What can hang from each mark
k_695: k_196 k_388 k_951
k_337: k_37 k_414 k_970
k_951: k_414 k_695
k_196: k_695 k_970
k_388: k_37 k_695 k_970
k_414: k_337 k_951
k_970: k_196 k_388
k_37: k_337 k_388

Known rows, with every way that one mark hangs from another
k_414(k_951(k_695)): [-0.10 -0.12 -0.17 -0.06  0.15  0.00 -0.10  0.07  0.04 -0.03 -0.10  0.04
  0.03 -0.12  0.14 -0.08  0.01  0.25  0.01 -0.07  0.01 -0.14 -0.22 -0.01
  0.14 -0.04  0.02]
k_414(k_337(k_37(k_388(k_695(k_196) k_970))) k_951): [ 0.06 -0.10  0.00  0.15 -0.02  0.03 -0.01  0.05  0.02  0.04  0.02 -0.14
 -0.02 -0.10 -0.19  0.02 -0.11  0.17 -0.15 -0.08 -0.14 -0.21 -0.45  0.00
  0.04 -0.11  0.09]
k_196(k_695(k_951) k_970(k_388(k_37(k_337)))): [ 0.10  0.03 -0.09 -0.14  0.00  0.05 -0.02  0.16 -0.14 -0.03 -0.26  0.05
  0.05  0.07  0.33 -0.05  0.07 -0.10  0.16 -0.02 -0.02 -0.29  0.91 -0.08
 -0.23  0.09 -0.05]
k_337(k_414(k_951) k_970(k_196(k_695) k_388(k_37))): [ 0.27  0.32 -0.04  0.13  0.16  0.13 -0.16  0.04  0.13 -0.09 -0.26  0.35
 -0.04  0.28 -0.13  0.10 -0.06 -0.05 -0.16  0.29 -0.13  0.36  0.02 -0.22
 -0.17  0.05 -0.10]
k_414(k_337(k_970(k_388))): [ 0.18 -0.12  0.42  0.10  0.03  0.11  0.03  0.05 -0.16  0.06 -0.13  0.14
 -0.03 -0.04 -0.06  0.10 -0.08  0.04  0.00 -0.01  0.05 -0.04 -0.37  0.13
 -0.12  0.16  0.03]
k_337(k_37): [ 0.11  0.06  0.01  0.05 -0.13 -0.02 -0.14  0.05 -0.12  0.07 -0.30  0.12
 -0.11 -0.08 -0.36 -0.02  0.09 -0.10  0.08 -0.10 -0.10  0.39 -0.22  0.06
  0.17  0.14 -0.02]
k_37(k_337(k_970) k_388(k_695)): [-0.09 -0.29  0.26  0.02 -0.04 -0.10  0.10  0.11  0.10  0.00  0.28 -0.18
 -0.05  0.02  0.10 -0.01 -0.02 -0.06  0.16  0.19  0.34  0.05  0.25  0.07
 -0.13  0.09  0.00]
k_695(k_388(k_37 k_970(k_196)) k_951): [-0.08  0.12 -0.09 -0.18 -0.03  0.03  0.16 -0.15  0.02  0.01  0.21 -0.05
  0.09  0.01  0.18  0.01  0.03 -0.17  0.03 -0.03 -0.11 -0.47  0.18  0.09
 -0.07 -0.17  0.06]
k_337(k_414 k_970(k_388(k_695))): [ 0.00  0.16  0.36  0.18  0.02  0.08 -0.04  0.03  0.05 -0.04 -0.22  0.24
 -0.12  0.22 -0.17  0.12 -0.04 -0.06 -0.11  0.16 -0.09  0.42  0.07 -0.01
  0.02  0.09 -0.06]
k_695(k_196 k_388(k_37 k_970)): [-0.03  0.29 -0.35 -0.21 -0.02 -0.07  0.15 -0.15 -0.09  0.03  0.25 -0.02
  0.09 -0.08 -0.01  0.01 -0.03 -0.23 -0.16 -0.10 -0.21  0.09 -0.12 -0.03
  0.10 -0.28  0.01]
k_951(k_695(k_196)): [-0.31 -0.05 -0.26 -0.03  0.04 -0.15 -0.11 -0.03 -0.05  0.00  0.05  0.01
  0.07 -0.20  0.11 -0.09  0.00  0.08  0.00 -0.15  0.09  0.01 -0.15  0.04
  0.22 -0.06 -0.03]
k_970(k_196(k_695(k_951)) k_388(k_37)): [ 0.10  0.22 -0.32 -0.13  0.10 -0.09 -0.12  0.05 -0.08 -0.05 -0.34  0.27
  0.05 -0.13  0.26 -0.03 -0.05 -0.16  0.24  0.22 -0.06 -0.02  0.32 -0.05
 -0.18  0.02 -0.08]
k_37(k_388): [-0.03 -0.17 -0.05  0.02 -0.06 -0.12  0.04  0.10 -0.20  0.06 -0.10 -0.01
 -0.05 -0.10 -0.10 -0.05  0.02  0.03  0.25  0.07  0.19  0.11  0.07  0.10
  0.04  0.00 -0.03]
k_388(k_970): [-0.10 -0.15  0.16 -0.07  0.06  0.03  0.09 -0.03 -0.20  0.06  0.08  0.10
  0.00  0.01  0.15 -0.02  0.14 -0.02  0.02 -0.16 -0.04 -0.18 -0.22  0.13
  0.07  0.08  0.01]
k_695(k_196 k_388(k_970) k_951): [-0.29  0.13 -0.17 -0.07 -0.03 -0.05  0.15 -0.17  0.02  0.01  0.46 -0.16
  0.11  0.03  0.46  0.02 -0.02 -0.16 -0.07 -0.14 -0.20 -0.36  0.24  0.06
  0.25 -0.27  0.07]
k_337(k_37(k_388(k_970)) k_414(k_951(k_695(k_196)))): [-0.22  0.05 -0.24  0.31 -0.10  0.05 -0.09  0.05  0.19 -0.01  0.03 -0.06
 -0.10  0.14 -0.60 -0.01  0.02  0.09 -0.26 -0.01 -0.13  0.31 -0.12 -0.13
  0.20 -0.06 -0.04]
k_337(k_37 k_414 k_970(k_196(k_695) k_388)): [ 0.16  0.29  0.08  0.29 -0.09  0.16 -0.25  0.10  0.12 -0.03 -0.30  0.36
 -0.15  0.35 -0.50  0.12 -0.01 -0.21 -0.14  0.21 -0.20  0.79  0.08 -0.19
 -0.05  0.24 -0.13]
k_388(k_37 k_970): [ 0.03  0.13 -0.05 -0.19  0.04 -0.04  0.13 -0.13 -0.20  0.05 -0.05  0.13
  0.02 -0.07 -0.14 -0.04  0.15 -0.12 -0.06 -0.13 -0.05 -0.22 -0.36  0.11
 -0.11  0.00 -0.01]
k_337(k_37 k_414(k_951) k_970(k_196(k_695) k_388)): [ 0.22  0.31 -0.03  0.29 -0.01  0.19 -0.27  0.11  0.22 -0.06 -0.27  0.34
 -0.14  0.37 -0.43  0.11 -0.05 -0.12 -0.22  0.24 -0.29  0.68  0.02 -0.26
 -0.03  0.16 -0.10]
k_951(k_414(k_337) k_695): [-0.12 -0.28  0.05 -0.06 -0.05  0.00  0.03 -0.01 -0.02  0.00 -0.08 -0.17
  0.06 -0.18  0.02 -0.12 -0.02  0.46  0.05 -0.19  0.20 -0.09 -0.37  0.00
  0.02  0.10  0.03]
k_337(k_37 k_414(k_951) k_970): [ 0.21  0.25  0.17  0.30 -0.07  0.18 -0.19  0.02  0.16 -0.01 -0.21  0.21
 -0.17  0.35 -0.60  0.11  0.05 -0.03 -0.30  0.04 -0.21  0.56 -0.28 -0.13
  0.09  0.14 -0.04]
k_388(k_695): [-0.10 -0.04  0.18 -0.13  0.00 -0.16 -0.04  0.01 -0.14  0.00 -0.22 -0.01
 -0.04 -0.18  0.25 -0.03 -0.01  0.01  0.14 -0.06 -0.02  0.02 -0.02  0.12
  0.14 -0.07  0.02]
k_388(k_37 k_970(k_196)): [ 0.14  0.14 -0.15 -0.19  0.09 -0.06  0.05 -0.15 -0.16  0.03 -0.02  0.19
  0.06 -0.07 -0.13 -0.04  0.12 -0.17 -0.01 -0.04 -0.04 -0.28 -0.34  0.07
 -0.19  0.01 -0.03]
k_196(k_695(k_388 k_951)): [-0.17 -0.02  0.00 -0.15 -0.03  0.05 -0.03  0.10 -0.14 -0.01 -0.09 -0.06
  0.03  0.03  0.64 -0.03  0.01 -0.01  0.15 -0.04 -0.03  0.06  0.42 -0.04
  0.09 -0.08  0.03]
k_37(k_388(k_695(k_951) k_970(k_196))): [-0.29 -0.19  0.00  0.00 -0.06 -0.16  0.11  0.00 -0.05  0.01  0.19 -0.13
  0.01 -0.01  0.20 -0.06 -0.01 -0.02  0.18  0.08  0.09 -0.41  0.27  0.12
 -0.02 -0.11  0.01]
k_695(k_388(k_37(k_337) k_970(k_196)) k_951): [-0.08  0.02 -0.04 -0.17  0.01  0.05  0.19 -0.14  0.10  0.00  0.34 -0.13
  0.10 -0.02  0.25  0.01  0.04 -0.19  0.06 -0.01 -0.01 -0.50  0.24  0.10
 -0.11 -0.11  0.08]

Rows
[-0.18 -0.06  0.05 -0.09 -0.01  0.07  0.14 -0.08  0.02  0.01  0.29 -0.07
  0.08  0.06  0.37  0.02  0.02 -0.10  0.09 -0.05 -0.10 -0.45  0.29  0.11
  0.06 -0.11  0.07] : k_695(k_388(k_970(k_196)) k_951)
[-0.09  0.07 -0.40 -0.13  0.11 -0.03 -0.06  0.01  0.10 -0.04  0.03 -0.02
  0.08 -0.15  0.08 -0.06 -0.07  0.15 -0.09 -0.05 -0.09 -0.07 -0.19 -0.08
  0.15 -0.21  0.02] : k_414(k_951(k_695(k_196 k_388(k_37))))
[ 0.07  0.12  0.06 -0.15  0.08 -0.14  0.00 -0.08  0.07 -0.05 -0.19 -0.11
 -0.03 -0.22 -0.04  0.00  0.01 -0.02 -0.02  0.04  0.07 -0.05 -0.09  0.03
 -0.07 -0.13  0.03] : k_388(k_37(k_337(k_414(k_951))) k_695)
[-0.07 -0.13 -0.25  0.04 -0.18 -0.06 -0.01 -0.02  0.03  0.00  0.05 -0.24
  0.07 -0.10 -0.27 -0.13 -0.06  0.33 -0.06 -0.22  0.08 -0.03 -0.09 -0.12
  0.03  0.03 -0.01] : k_951(k_414(k_337(k_37(k_388))) k_695(k_196(k_970)))
[ 0.14 -0.10  0.39  0.11  0.03  0.05 -0.01  0.00 -0.07  0.02 -0.07  0.10
  0.00 -0.03  0.10  0.09 -0.12  0.00  0.04  0.05  0.03 -0.26 -0.20  0.13
 -0.16  0.10  0.04] : k_414(k_337(k_970(k_196 k_388(k_695(k_951)))))
[ 0.06 -0.16  0.32 -0.03  0.10  0.01  0.04  0.08  0.08  0.00  0.11  0.05
 -0.04 -0.02  0.21  0.04  0.03 -0.09  0.12  0.11  0.17  0.12  0.08  0.09
 -0.07  0.23  0.00] : k_37(k_337(k_970(k_388(k_695))))
[ 0.05 -0.04  0.24  0.06 -0.11 -0.01  0.03 -0.11 -0.02  0.02 -0.09 -0.11
 -0.01  0.03  0.16 -0.03  0.05  0.18  0.09 -0.12  0.04 -0.29 -0.09  0.09
  0.04  0.11  0.06] : k_695(k_951(k_414(k_337(k_37 k_970))))
[-0.06 -0.14 -0.21 -0.11 -0.11  0.02  0.09 -0.03  0.04 -0.02  0.16 -0.26
  0.14 -0.11 -0.03 -0.09 -0.12  0.33 -0.08 -0.23  0.04 -0.07 -0.01 -0.12
  0.04 -0.08  0.03] : k_951(k_414(k_337) k_695(k_196(k_970) k_388))
[ 0.07  0.02  0.04 -0.10  0.14  0.05  0.14 -0.12  0.01  0.01  0.12 -0.01
  0.01 -0.02 -0.12  0.00  0.16 -0.06 -0.14 -0.06  0.05 -0.25 -0.31  0.04
 -0.14  0.03  0.02] : k_388(k_37(k_337(k_414(k_951))) k_970)
[ 0.20  0.03 -0.14 -0.13  0.10  0.01 -0.13  0.05 -0.07 -0.04 -0.12  0.08
  0.04 -0.04  0.22  0.00 -0.01 -0.10  0.15  0.13  0.08  0.27  0.17 -0.11
 -0.10  0.00 -0.04] : k_970(k_196(k_695(k_388(k_37(k_337(k_414))))))
[ 0.19 -0.14  0.34  0.11  0.17  0.12 -0.03  0.02  0.14 -0.03  0.13  0.01
 -0.05  0.13  0.05  0.08  0.08  0.04 -0.05  0.09  0.19  0.16 -0.09  0.00
 -0.02  0.19  0.00] : k_37(k_337(k_414(k_951) k_970))
[ 0.01  0.36 -0.23 -0.23 -0.02 -0.32 -0.04 -0.17 -0.12 -0.02 -0.22  0.00
  0.02 -0.28  0.02 -0.05 -0.04 -0.13 -0.03 -0.05 -0.09 -0.01 -0.17  0.03
  0.06 -0.27  0.00] : k_388(k_37 k_695(k_196))
[-0.09 -0.41  0.01 -0.01  0.07 -0.04  0.12  0.11  0.00  0.03  0.39 -0.15
  0.02 -0.02  0.22 -0.05  0.06 -0.05  0.22  0.14  0.34 -0.11  0.23  0.04
 -0.16  0.13 -0.02] : k_37(k_337 k_388(k_970(k_196(k_695))))
[-0.07  0.04 -0.10  0.11  0.12  0.06 -0.09 -0.01  0.09 -0.05 -0.08 -0.01
 -0.01  0.01 -0.08  0.03 -0.02  0.18 -0.16 -0.02 -0.06  0.20 -0.12 -0.08
  0.23 -0.14  0.00] : k_337(k_414(k_951(k_695(k_196 k_388))))
[ 0.14 -0.16  0.25 -0.03  0.13 -0.01 -0.01  0.06  0.11 -0.02  0.13  0.10
 -0.02 -0.02  0.21  0.05  0.00 -0.13  0.16  0.17  0.18  0.08  0.11  0.06
 -0.13  0.23 -0.02] : k_37(k_337(k_970(k_196 k_388(k_695))))
[ 0.34 -0.11  0.20  0.06  0.16  0.15 -0.10  0.06 -0.04  0.00 -0.06  0.10
  0.04  0.05  0.19  0.06 -0.11  0.18 -0.09  0.03  0.00 -0.22 -0.45 -0.06
 -0.16  0.04  0.06] : k_414(k_337(k_970(k_196(k_695))) k_951)
[-0.12 -0.11 -0.05  0.02 -0.14 -0.22  0.09 -0.01 -0.08  0.00  0.05 -0.27
  0.02 -0.08  0.10 -0.07 -0.08  0.10  0.15  0.00  0.10 -0.29  0.35  0.04
  0.03 -0.17  0.01] : k_37(k_388(k_695(k_196(k_970) k_951(k_414(k_337)))))
[ 0.07 -0.21  0.23  0.16 -0.13  0.05  0.03  0.06 -0.17  0.11 -0.07 -0.06
 -0.06 -0.11 -0.37  0.03 -0.02  0.04  0.00 -0.12  0.03 -0.03 -0.41  0.13
 -0.03  0.09  0.05] : k_414(k_337(k_37(k_388(k_970))))
[ 0.01  0.06  0.01  0.31 -0.19  0.01 -0.11  0.07 -0.02  0.04 -0.29  0.01
 -0.18  0.08 -0.72  0.03  0.06 -0.03 -0.02  0.04 -0.03  0.60 -0.02 -0.02
  0.16  0.07 -0.06] : k_337(k_37(k_388) k_414)
[ 0.12 -0.17  0.29  0.00  0.11  0.04  0.03  0.08  0.05  0.02  0.10  0.09
 -0.03  0.00  0.16  0.05  0.05 -0.10  0.13  0.11  0.20  0.14  0.04  0.09
 -0.08  0.28 -0.01] : k_37(k_337(k_970(k_388)))
[ 0.03  0.25  0.02  0.33 -0.15  0.04 -0.15  0.03  0.23 -0.03 -0.06  0.04
 -0.16  0.34 -0.62  0.08 -0.05 -0.05 -0.30  0.15 -0.17  0.56 -0.08 -0.17
  0.10 -0.03 -0.05] : k_337(k_37(k_388(k_695(k_196))) k_414(k_951) k_970)
[-0.32 -0.12 -0.10 -0.10  0.01  0.08  0.08  0.01  0.10  0.00  0.20 -0.08
  0.05 -0.09 -0.11 -0.04  0.03  0.04 -0.09 -0.10  0.09 -0.02 -0.05  0.02
  0.00 -0.05  0.02] : k_951(k_695(k_388(k_37(k_337(k_414)) k_970)))
[ 0.06  0.17 -0.26 -0.13 -0.12 -0.06  0.12 -0.14  0.02 -0.03  0.19 -0.24
  0.13  0.06  0.29 -0.03 -0.04  0.01  0.03 -0.14 -0.16 -0.27  0.61 -0.09
  0.16 -0.21  0.03] : k_695(k_196(k_970) k_388 k_951(k_414))
[ 0.08  0.34 -0.36 -0.16 -0.10 -0.09  0.08 -0.16 -0.04  0.00  0.13 -0.13
  0.13 -0.02  0.07  0.00 -0.03 -0.23 -0.04 -0.11 -0.17 -0.38  0.54 -0.02
  0.04 -0.30  0.02] : k_695(k_196(k_970) k_388(k_37) k_951)
[-0.02 -0.35  0.04  0.14  0.14  0.03  0.11  0.06  0.15 -0.01  0.38 -0.17
 -0.01  0.07 -0.03  0.02  0.06  0.06  0.06  0.18  0.27 -0.11  0.13  0.00
 -0.10  0.06 -0.01] : k_37(k_337(k_414(k_951)) k_388(k_970(k_196)))
[-0.10  0.10 -0.10 -0.21 -0.04  0.02 -0.01  0.06 -0.14 -0.02 -0.15 -0.05
  0.04  0.00  0.49 -0.05  0.01 -0.06  0.11 -0.02 -0.03  0.04  0.35 -0.05
  0.00 -0.12  0.02] : k_196(k_695(k_388(k_37) k_951))
[-0.11 -0.15  0.06  0.04 -0.14  0.07  0.01  0.03  0.10  0.00 -0.08 -0.06
  0.00 -0.03 -0.24 -0.08 -0.05  0.34 -0.04 -0.12  0.08  0.12 -0.35 -0.05
 -0.04  0.20  0.00] : k_951(k_414(k_337(k_37 k_970(k_388))) k_695)
